In the rows, 128 means zero.
Known rows, with every way that one mark hangs from another
U{Z}: [108 116 117 119 113 152  96 111 140 148 157 175  88 128 163 125 106  87
 131  75 104 120 113 107  90 124]
J{R}: [115 108 128 122 108 131  81 134 102 143 141 162  81 129 147 138 169 126
 114 128 112 111 153 113  60 137]
T{C{S} L}: [123 164  82  99  94 138  84 140 115 162 126 157 120 124  44 134 183  94
 160 107 114  97  59 152 109 133]
T{C{S} Z{R}}: [142 143 104  98 102 119  90 127 132  96 150 175  67 108  75  99 135 116
 146 103 119 129 108 186 108 159]
T{C{S} L{V} Z}: [121 151 108  92 125 105  64  98 118 110 118 158 105 114  64 114 196 127
 173  89 118 118  70 165 110 194]
S{L{V} Q{M}}: [125  91 140 105 141 130 109 112 128 169 121 148 187 125 220 122  59 122
 110 167 125 182 183 138 144 132]
T{C L{V} Z{M R U}}: [129 152 106  85  98 101 111 121  73  99 140 158  66 104 115 104 230 157
 136 128 152 140  67 172 136 138]
Q{S}: [135 119 113 111 112 138 123 146 113 199 142 149 101 121 155 112 124  92
 146 137 122 115 154  87  99 136]
Y{Q{M S{L}}}: [101  98 136 100  96 141 155 137 117 182 111 148 140 119 178  99  92 137
 138 141 127 153 181 119 127 110]
Q{M S{L}}: [128  95 131 102 124 129 160 132 123 203 122 129 105 112 202  93 124 118
 144 147 129 147 210 120 114  93]
T{C L Z}: [124 151  94  90 120 131 108 119  87 108 117 166  98 128  40 118 199 126
 170 105 122 113  36 168  92 130]
S{L Q{M}}: [133  99 128 103 129 143 136 128 128 180 119 152 179 131 173 121  52 109
 118 168 121 172 168 162 139  96]
C{S{L{V} Q{M}}}: [132 110 133 108 119 120  82 110 168 186 126 149 159 118 170 120  64  95
 130 134 114 153 194 159 142 169]
R{Z}: [118 112 106 118  90 138 118 119 108 139 160 176  96 130 205 124 105 111
 123  81 113 124 109 144 120 145]
Z{U}: [110 137 114 122 110 152 114 146 105 175 143 165 116 138 163 140 167  93
 113 164 153 123 108 111  94 125]
J{R{Z{M U}}}: [113 111 124 119  90 114 127 128  89 138 156 163  56 121 193 121 186 146
  94 111 117 125 152 154 118 131]
Q{M}: [118  85 117 110 102 148 131 118 122 172 124 154  76 128 204 128 132 109
 120 123 128 118 175  88  90  94]
Y{J{R{Z{U}}} Q{M S}}: [ 82  76 123 103  71  97 197 142 113 178  98 135 109  98 157  96 177 151
 138 113 118 137 173 105 111 124]
Y{J{R{Z}} Q{S}}: [ 88  91 119 108  73 100 162 145 108 166 110 146 124 104 125 103 159 138
 149 104 106 127 140 113  97 151]
Z{R U{M}}: [133 147 117 120  78 145  97 157 113 153 172 171  55 110 150 126 143  78
 107 148 157 146 127 111 100  85]
C{S{L{V} Q}}: [131 124 130 112 121 122  62 116 164 182 134 155 174 122 150 125  63  87
 134 138 113 150 168 167 138 187]
T{C Z{M U}}: [122 138 103  96 124 125 147 119  92 113 134 169  64 123 107 101 204 130
 117 138 135 129  88 172 142 116]
T{C L}: [117 156  82  99 102 150  99 145  84 148 127 161 121 132  67 139 192 108
 150 122 121 102  39 128  96 106]
C{S{L}}: [122 133 126 115 113 130  70 119 158 177 139 157 134 125 135 124 106  84
 150 123 117 127 151 181 101 160]

Rows
[115 145 107 108 125 133  72 127 132 141 140 161 137 121 121 120 143 100
 131 128 113 128 111 157 121 155]	T{C{S{L{V}}}}
[131 138 105  87 124 105  86  99 126 123 108 154 120 112  67 110 166 130
 163  98 115 131  93 162 137 182]	T{C{S{Q{M}}} L{V} Z}
[126 112 137 110 144 133  81 120 122 162 132 158 209 131 190 129  54 110
 116 170 122 177 144 148 137 157]	S{L{V} Q}
[128 110 115 108  77 136 113 118 130 142 176 173  38 110 192 112 102 102
 116  75 111 127 140 129 116  96]	U{Z{M R}}
[153 149  93  82  88 114 111 130 123 120 126 161  93 104  29 104 143 123
 167 102 119 131  88 197 126 138]	T{C{S{Q{M}}} L Z{R}}
[127 131 118  92 132 104 101  93 128 108 131 161  81 112 110  90 164 129
 139 108 112 136 127 209 149 159]	T{C{S{L{V}}} Z{M}}
[125 119 135 111 137 123 101 133 114 185 141 140 140 116 193 104 121 110
 148 151 127 148 166 117 108 155]	Q{S{L{V}}}
[135 151 119 101  92 124 101 125 100 126 138 165  57 113  74 117 183 109
 162 113 152 138  81 164  83 114]	T{L Z{R U{M}}}
[130 127 118  95 143 113 103 102 142 114 120 162 127 115  97  96 120 123
 142 120 110 151 131 193 145 167]	T{C{S{L{V} Q{M}}} Z}
[126 127 120 121  92 146  75 110 152 129 177 179  16 102 134 111  89  58
 129  49 101 141 135  99 103  74]	U{M Z{R}}
[ 79  83 118 108  63 105 150 129 105 144 110 157 110 112 139 118 167 142
 130  97 106 121 125 130 100 137]	Y{J{R{Z{M}}} Q}
[127 158 120 100 122 109  92 128 128  97 151 168 104 104 104  93 163 130
 137 137 143 159 107 212 125 170]	T{C{S{L{V}}} Z{R U}}
[113 131 110 122  93 139 128 121 109 146 163 175  76 124 188 121 135  93
 112  92 128 139 106 140 140 119]	R{Z{U{M}}}
[117 119 106 113  80 128 157 121  94 155 162 169  71 125 225 116 148 118
 100 104 131 130 119 163 163 120]	R{Z{M U}}
[ 85 100 121 110  75 100 164 145 111 169 111 145 111  99 113 101 172 127
 144 106 112 135 140 108 109 134]	Y{J{R{Z{U{M}}}} Q{S}}
[141 110 111 109  94 136 103 125 167 201 126 157 120 122 134 128  68  77
 129 122 109 121 183 130 134 149]	C{S{Q{M}}}
[141 144 106  82  90  90  81 105 109 103 139 156  55  96  91  99 192 143
 156  89 125 126  97 189 137 167]	T{C{S} L{V} Z{M R}}
[143 162  94  87  89 114  88 130 115 108 136 165  78 107  27 107 174 123
 176  93 124 119  64 201 100 150]	T{C{S} L Z{R}}
[153 160  91  84  89 116  99 135 120 117 132 167 102 107  15 108 140 119
 169 104 119 129  69 204 122 150]	T{C{S{Q}} L Z{R}}
[133 152  81  93  93 139 107 142 121 175 117 153 133 122  47 130 152  96
 150 119 111 109  82 148 135 120]	T{C{S{Q{M}}} L}
[135 150  93  83 101 109 114 106 111 129 117 157  64 115  34 103 204 122
 168  88 113 105  76 203 135 136]	T{C{S} L Z{M}}
[ 86  70 122 102  70  98 189 136 115 173  97 136 105  98 157  97 164 151
 143 100 109 132 178 103 105 126]	Y{J{R{Z}} Q{M S}}
[125 133 105 103 124 132  95 129 139 153 130 157 150 119 123 117 111 101
 122 138 110 141 133 154 148 142]	T{C{S{L{V} Q{M}}}}
[ 87  93 119 105  69  95 180 146 102 175 111 143 113 101 136 100 179 142
 137 116 115 129 145 122 118 139]	Y{J{R{Z{M U}}} Q{S}}
